Known rows, with every step that occurs:
b, y, m, a, r: [ -6.4 -14.8   4.4   3.7  -1.9   2.7 -16.7 -13.0  15.3   0.8 -20.7  -8.3
  22.9 -23.8  12.8   0.4   5.2  -3.4 -26.7 -29.9  19.0  26.6  23.8  35.0
  -0.3  -1.7]
a, r: [  9.0 -16.7  -4.5   3.7   1.3   4.2 -17.3   6.3  10.4   5.8 -13.3 -20.0
  10.0 -24.4  -7.3 -26.9  -6.7  -9.4 -36.9 -23.1  22.1  17.3  19.5  11.7
 -11.5   9.9]
q, f, r: [ 19.9   3.3 -14.0   8.2  -2.9   2.6 -13.6   4.3  -0.9  -5.8 -23.4 -34.9
  11.1 -20.3 -12.6 -23.0  -0.4  -1.9 -46.5 -19.4  20.6  12.7  10.9   6.2
 -10.6   0.1]
r, f: [ 23.6 -20.8  -3.6   2.2   1.6  -3.2 -12.7   2.1  -1.4  12.1  -7.7 -22.5
   4.7 -36.3 -11.3 -25.1   0.2  -9.9 -42.8 -16.8  28.0   5.3  13.5  16.7
  -7.9  13.8]
h, y, m, a, r: [ -5.3 -17.5   3.6   6.2  -0.2  -1.5 -14.5   0.0  16.1   8.3 -29.3  -1.4
  32.5 -25.4  25.0 -10.2   1.1 -10.4 -29.5 -21.7  11.1  36.2  33.3  30.0
   4.9  -6.4]
b, y, m, f: [  2.4 -28.5  -0.9  10.4   0.9  -0.2  -9.9 -14.5 -16.8   6.4  -8.3 -13.0
   3.4 -25.9  10.1  -0.4   3.0  -1.8 -27.2 -36.6  17.9  13.7  14.7  13.0
 -10.9   7.6]
y, m, a, r, f, q: [  8.9 -15.1  -7.8   1.2  -3.6  -9.0 -29.3  -4.3  34.3  16.3 -20.7 -14.7
  13.3 -32.2  -8.1 -14.2  18.1  -4.1 -39.8 -32.4  23.1  14.3  23.9  33.1
  -6.9  -9.2]
q, f, m, y, r, a, b: [-12.3   9.4 -21.7  13.8   6.9 -14.0 -19.0  24.5  35.2 -15.7  -8.4 -11.5
  -0.7 -25.3  19.2  18.0   9.8   2.8 -51.4 -29.2   6.3  21.3  22.7  37.6
  -2.3   0.3]
y, h: [ 16.5  -3.7  11.9   0.9  -1.9   0.7  -8.0  -4.0  17.7  -0.5 -16.8 -22.5
  19.7 -31.0  -8.9 -22.7   8.9 -23.7 -41.0 -10.6  17.7   8.6  18.7  -0.1
  -8.9   0.9]
m, f, r: [ 17.7 -16.7 -20.9   7.2   1.9  16.4 -13.0  -4.8  -7.7   1.5  -7.9 -25.8
  -1.5 -24.8  -5.5 -26.5   0.3   3.2 -41.8 -21.3  15.9   9.1   5.4   5.6
 -13.5  12.8]
h, y: [ 10.7 -16.3   1.0   2.9   2.1  -1.0  -8.8   4.9 -15.1  15.7 -18.2 -15.4
  18.3 -26.8  10.3 -21.0  -7.2 -18.4 -28.1 -12.9  15.3  20.7  27.6   9.3
  -0.3   6.7]
q, f: [ 15.0  -4.8  -2.0  10.5  -1.3 -13.0  -8.5   4.1   0.1   4.3 -15.9 -28.7
  12.3 -18.5  -6.9 -24.1  -1.7 -11.2 -44.0 -17.2  23.9  11.5  18.8   5.7
  -8.0  -1.1]
h, y, r, f, m: [  9.6 -18.3  -8.8  11.9   3.8  -8.6 -17.0  14.7 -10.7   7.9 -18.8 -19.0
  -2.4 -53.0  19.6  -7.4  -6.7  -1.5 -39.6 -22.1  13.7  15.4  20.3  26.3
   7.0  17.5]
r, f, m, a: [ 10.2  -0.3  -0.4  10.8   6.3  -2.0  -9.1  -6.5  20.7   6.0 -10.1 -23.8
   4.1 -39.2   4.6 -14.8   0.7  -2.9 -40.2 -19.4  19.6  -4.9  19.8  27.1
   8.7  10.6]
q, f, m, a, b, y, h: [  5.8  22.3   4.1  19.5   3.5   1.3 -10.6  -5.5  22.6  -6.2 -29.3 -11.3
   7.8 -34.3   5.5  -6.7  10.0 -11.8 -50.7 -13.7  13.2   9.0  34.9  19.7
   2.8   8.5]
b, y: [  8.2 -14.0   3.1   1.5   1.8   3.3  -9.4  -6.6 -16.1  10.5  -8.7 -19.3
   6.0 -28.7   0.5  -9.4  -5.1 -14.5 -27.2 -22.7  23.7  12.2  19.4  13.5
  -5.4  12.5]
r, y: [  8.4 -10.7  -0.8   2.9  -5.1  -4.2  -3.5  -3.9  -3.9   2.3   0.6 -19.2
  16.9 -29.9   7.7 -12.3 -10.3 -13.4 -34.8 -19.5  18.7   8.6  13.3  10.7
  -8.2   1.9]
a, r, f: [ 19.0 -26.0 -11.2   3.6   2.9   0.7 -18.7   6.5   8.0  12.6 -14.4 -15.2
   1.9 -38.9 -14.4 -31.1  -2.1  -4.0 -45.8 -23.7  29.8  14.4  17.0  26.1
 -13.0  19.6]
h, y, r, a, b: [  1.1 -12.8 -20.3  -2.6   9.6  -9.2 -18.1  19.8  15.3   6.7  -6.5   8.0
   5.7 -31.3  21.9  -7.0  -3.5 -10.7 -40.3 -10.0   9.3  33.5  29.2  32.5
  -2.7   8.8]
a, b, y: [ 11.3 -12.7  -6.4   1.7   4.4  13.1 -19.6   1.5  -7.2   5.2 -12.1  -6.2
  -1.1 -23.7  -2.7 -13.5  -1.2 -14.4 -32.1 -19.4  19.0  17.4  27.4  15.8
  -9.6  21.1]
m, a, r: [  0.5 -10.2  -2.4   5.0   0.0   4.9 -14.2  -2.3  28.3   5.1 -10.0 -16.7
  19.2 -24.7   2.5 -26.0   0.4  -7.2 -35.3 -16.1  18.4  21.0  22.9  24.1
  -4.5   3.2]
b, y, m, f, q: [  4.3 -23.7  -5.8   9.5  -0.3  -3.7 -20.5 -12.3 -12.0  20.0  -9.5 -17.8
  -3.3 -22.5  -2.0   0.1  13.0  -5.9 -26.6 -43.8  17.0   7.0  20.7   8.3
 -13.6  -1.2]
f, r: [ 18.1  -4.8  -9.4  -2.1  -1.8  15.4 -14.4   0.6  -1.1  -7.1 -15.4 -28.0
  11.6 -22.2  -8.8 -22.2   0.5  -8.7 -36.7 -17.7  17.5   8.8   9.2   5.9
  -9.5   4.1]
y, r, f, q: [ 17.4 -21.6 -14.0  -0.3  -3.8 -14.0 -28.4   9.6  13.1  16.7  -3.9 -30.4
  -3.6 -42.7 -12.5 -13.3  11.8  -8.5 -45.1 -22.5  20.4  10.7  15.1  20.5
 -13.0   3.2]

Rows:
[ -1.0  10.5  -5.1  22.0   4.6  -5.6  -9.3   3.3  26.7   0.6 -22.4 -24.3
  11.1 -25.1   7.9 -17.8  -3.4   2.6 -46.9 -24.4  20.8   9.9  25.2  23.9
   3.6   2.2] -> q, f, m, a, r
[  6.8 -22.2  -1.7   3.5  -2.3  -5.9 -19.6  -6.4  30.0   4.5 -19.0 -10.0
  18.0 -33.1   2.5 -15.3   9.8  -0.2 -40.0 -26.6  22.0  19.6  18.5  40.3
  -1.9   0.3] -> y, m, a, r, f
[  8.8  -3.4 -12.1  -2.8  13.4  -1.9 -13.0   5.9  22.9   1.8  -1.6   1.6
   3.8 -18.1  -4.2 -15.5  -0.8 -15.2 -42.7 -14.5  18.5   9.6  24.3  22.4
  -9.8  11.0] -> r, a, b
[  7.7 -18.7 -10.0   5.6  -2.2 -10.5 -27.9   1.2  18.8  27.1 -30.9  -4.8
  18.3 -38.5   4.9 -14.2  15.7 -10.1 -36.2 -29.4  17.3  27.3  37.0  35.9
   1.9  -5.3] -> h, y, m, a, r, f, q
[ 11.6   8.6 -22.6   2.7   5.6  -3.5 -20.7   1.2   5.5 -11.3 -28.0   1.2
   2.9 -19.0  -2.2   4.2   4.3   1.9 -45.5 -32.9  17.6  19.3  17.5  29.6
  -9.2   0.1] -> q, f, r, a, b, y, m
[ -5.1   2.2   1.5  10.8   0.4   7.8 -12.8   8.0   6.4  -5.0 -12.4 -28.8
  12.7 -23.4   9.4   5.1   4.7 -10.7 -30.5 -29.1   9.9   4.1  21.9  13.7
   3.3   3.9] -> f, m, y
[ -5.6 -12.1  -8.9   2.4  -0.2   4.3 -22.1   1.7  17.8  -2.2  -0.2  -7.3
   7.2 -31.8  18.2  -1.2   8.0  -4.1 -36.5 -12.4  11.2  32.1  21.8  34.9
  -4.7   9.0] -> m, a, b, y, r
[ 12.6  -1.0   8.8   1.3  -6.6  -4.5  -2.3  -7.7  10.8  -1.6  -8.0 -17.9
  23.3 -38.5   3.1 -13.9  -1.3 -23.4 -41.8 -14.0  16.8   8.3  13.6   6.9
 -10.9  -1.5] -> r, y, h
[  0.4  -6.4  11.3   1.3  -4.7  -5.5  -9.3 -13.3  25.0  -3.7 -12.8 -18.0
  29.3 -16.7  12.8  -4.8   8.4 -12.9 -28.7 -21.9  12.9  13.6  19.3  19.1
   1.1 -15.3] -> y, m, a
[  1.9 -18.7  -4.6  -0.1  -2.4  -2.0 -14.7   1.1  -6.9   2.7  -3.0 -22.4
   6.8 -37.2   9.4   0.7  -1.5  -7.0 -29.7 -22.3  16.8  22.4  11.9  21.0
  -7.8  10.3] -> b, y, r
[ 16.3 -22.8 -22.9   1.2  -1.4  -2.3 -39.1  11.5   2.9  16.7  -7.5 -12.5
 -16.7 -42.8 -11.0  -7.1  13.5  -7.0 -44.7 -26.4  20.1  19.8  21.9  28.2
 -15.9  17.1] -> a, b, y, r, f, q
[  8.8  -6.5   3.1   4.7  -4.5   0.3  -8.7   1.1  18.3  -1.6 -16.2 -10.9
  18.5 -40.7   0.9 -21.8  -3.4 -18.2 -46.6 -18.7  18.6  19.7  18.7  15.3
 -13.1   3.3] -> a, r, y, h
[  5.7 -15.3   7.6   0.6  -0.4  -1.0 -12.7 -10.6 -12.2   1.4 -17.5 -15.6
  15.5 -22.6   6.9   5.0  -0.2 -12.5 -23.0 -33.7  18.5  12.6  16.4  14.2
  -5.0   0.4] -> b, y, m
[ -3.9 -12.3 -12.8  -1.2   6.7 -17.2  -9.1   9.8   7.8  11.6  -1.1  -6.3
  13.5 -36.3  23.2  -1.4  -5.4 -12.6 -34.5 -12.9  11.8  26.9  20.8  32.1
   1.5   0.4] -> h, y, r, a
[  1.4  -8.7  -7.2  -3.1   8.1  -2.6 -17.5  -3.5   9.0  -1.3 -12.2  11.0
   5.8 -19.6   7.2   9.6   2.2 -11.0 -32.1 -31.3  17.1  15.3  24.1  33.2
  -5.1   6.2] -> r, a, b, y, m
[ -3.8  -9.2   9.8   0.7  -3.4  -0.6 -10.4 -18.8   7.1   1.1 -12.6 -13.2
  24.2 -22.8  15.2   6.0   7.0 -11.5 -24.0 -25.3  16.4  18.3  19.6  26.6
   4.0  -7.1] -> b, y, m, a
[ 11.4 -14.3 -14.0   3.7   1.1  -5.3 -27.8   0.1  31.7  25.7 -11.1 -18.4
   5.8 -38.4 -15.1 -27.4  14.0  -7.2 -43.7 -21.1  26.0  13.0  26.5  32.9
  -7.8   1.8] -> m, a, r, f, q
[  5.2 -12.4   7.5   1.8  -9.2  -8.4  -6.0  -7.5  -2.3  -5.9  -8.6 -15.0
  22.8 -22.9  13.9   2.3  -4.9 -14.1 -30.8 -31.3  14.6  10.5  12.5  13.8
  -7.2 -10.3] -> r, y, m
[  9.4   0.9   4.9   9.5   0.8   2.2 -12.9   3.6  21.0  -3.5 -23.1 -22.6
  10.9 -43.4  -2.4  -2.2  19.5 -15.1 -45.7 -23.1  14.4   2.9  20.4  21.6
   1.2   7.9] -> r, f, m, y, h
[ 20.8 -20.5 -16.1   2.5   1.8  -3.6 -28.3   7.9  14.6  23.5 -13.7 -21.3
  -2.7 -36.0 -25.0 -31.0   7.9  -8.8 -44.8 -29.0  27.9   9.9  23.2  19.4
 -17.2   9.8] -> a, r, f, q
[ 13.0  -1.9 -12.7  -0.9  -5.4  10.7 -10.2  -3.1  -9.1  -8.1  -8.2 -22.6
  14.9 -30.7   4.3 -15.0  -7.8  -6.6 -37.6 -20.8  16.8  10.0   7.5  12.2
  -7.9   3.4] -> f, r, y
[  2.1 -11.7   2.9   4.2  -1.1   2.7 -18.2  -0.5  14.5   1.8 -28.5   4.3
  24.2 -18.2  24.1  -9.3   8.2 -15.1 -29.0 -12.0   6.3  32.7  37.3  24.0
   6.1  -3.0] -> h, y, m, a, b
[ -0.6  19.3   1.8  22.5  -3.0  -9.9  -3.1  -0.8  36.6  -8.0 -21.5 -16.7
  19.2 -43.7  14.8 -11.7  -1.2  -5.6 -56.0 -21.5  14.1   9.8  24.9  25.1
   0.5  -1.9] -> q, f, m, a, r, y, h
[ -0.1  -0.5   4.9   6.4  -4.4   0.3  -6.4  -8.2  37.5  -2.3 -11.2  -9.2
  28.9 -41.8  12.2 -20.0   4.5 -15.6 -43.6  -9.9  16.8  22.2  20.3  25.2
  -4.7  -2.6] -> m, a, r, y, h
[ -4.6  12.9   6.6  13.2  -0.6   3.6  -4.6  -7.2  37.7  -8.7 -16.7 -14.3
  21.4 -46.0  16.9 -11.6  -1.1 -11.5 -44.7 -19.6  14.0   7.2  22.7  23.9
   2.6   2.3] -> f, m, a, r, y, h
[  7.7 -17.3   7.2   4.7  -4.2  -5.9 -11.2   0.4 -10.0   7.6 -26.5 -10.9
  26.0 -22.2  15.1  -7.0  -2.4 -15.5 -24.7 -24.0  12.1  23.1  26.5  10.9
   0.2  -4.5] -> h, y, m
[  6.3  14.8  -5.0  19.3   5.3  -2.2 -13.8   4.8  27.4  -4.3 -19.6 -18.9
   3.9 -20.3   5.6 -15.4   0.7  -2.7 -47.8 -16.8  12.2   5.5  32.0  15.8
   1.5   7.0] -> q, f, m, a, b
[  3.9 -26.7 -14.7  12.0  -3.3  -5.0 -21.3  -2.6   7.3  11.8  -7.7 -13.7
   2.4 -26.9   5.2  -7.1   4.3  -1.4 -37.8 -46.5  15.7  12.6  17.8  14.6
 -19.7  -4.7] -> a, r, y, m, f, q
[ -1.4  10.4  10.7  10.4  -1.5   5.8  -7.8   1.7  23.3 -11.4 -22.0 -25.9
  20.0 -31.0   4.0   3.9  15.4 -20.7 -38.1 -23.6   5.8   5.8  22.0   9.0
   1.3  -0.3] -> f, m, y, h
[  4.0  -6.4   4.0  -0.1  -2.4   2.5 -18.4  -5.9  31.5  -8.7 -16.5  -6.5
  21.7 -11.8   9.6  -7.5  10.5 -12.2 -33.0 -19.1   8.7  19.5  25.3  21.3
  -3.0  -7.9] -> y, m, a, b
[  5.5   5.5  -2.5  -2.5  12.2   1.6 -11.7  -4.2  21.1   2.7 -11.5   7.9
   5.0 -32.6  -4.2  -7.6   8.0 -22.1 -43.6 -10.6  20.4  13.8  26.1  25.0
  -7.2  13.1] -> r, a, b, y, h
[  7.0 -30.3  -6.9  10.8   1.9  10.3 -20.2  -7.5 -10.1   1.9 -11.9  -1.9
  -6.0 -20.3   7.2  -3.5   8.2  -1.4 -31.7 -33.6  14.8  20.0  21.3  16.4
 -12.1  15.0] -> a, b, y, m, f
[ 23.9 -15.9  -9.3   1.0  -0.3  -6.5 -23.3   1.6   7.5  22.8  -8.5 -27.6
   1.2 -32.2 -23.3 -24.8   9.6 -15.7 -41.9 -24.5  25.6   0.0  21.5  11.8
 -12.1   5.1] -> r, f, q
[ 13.0  11.9 -16.1  -5.0   8.1  14.9 -18.3  -2.4  17.8 -10.2 -18.7   4.3
   2.9 -36.7  -9.5  -7.6   8.0 -14.1 -47.4 -13.4  17.6  13.6  19.5  23.5
 -10.0  12.8] -> f, r, a, b, y, h
[ 11.6   5.6   1.0  10.2   6.9   9.8 -16.5  -9.0  23.7   0.1 -21.6  -4.8
  -1.3 -51.2  -0.1 -11.2  12.4 -12.6 -49.2 -13.2  16.2   4.8  29.5  32.7
   5.3  21.3] -> r, f, m, a, b, y, h
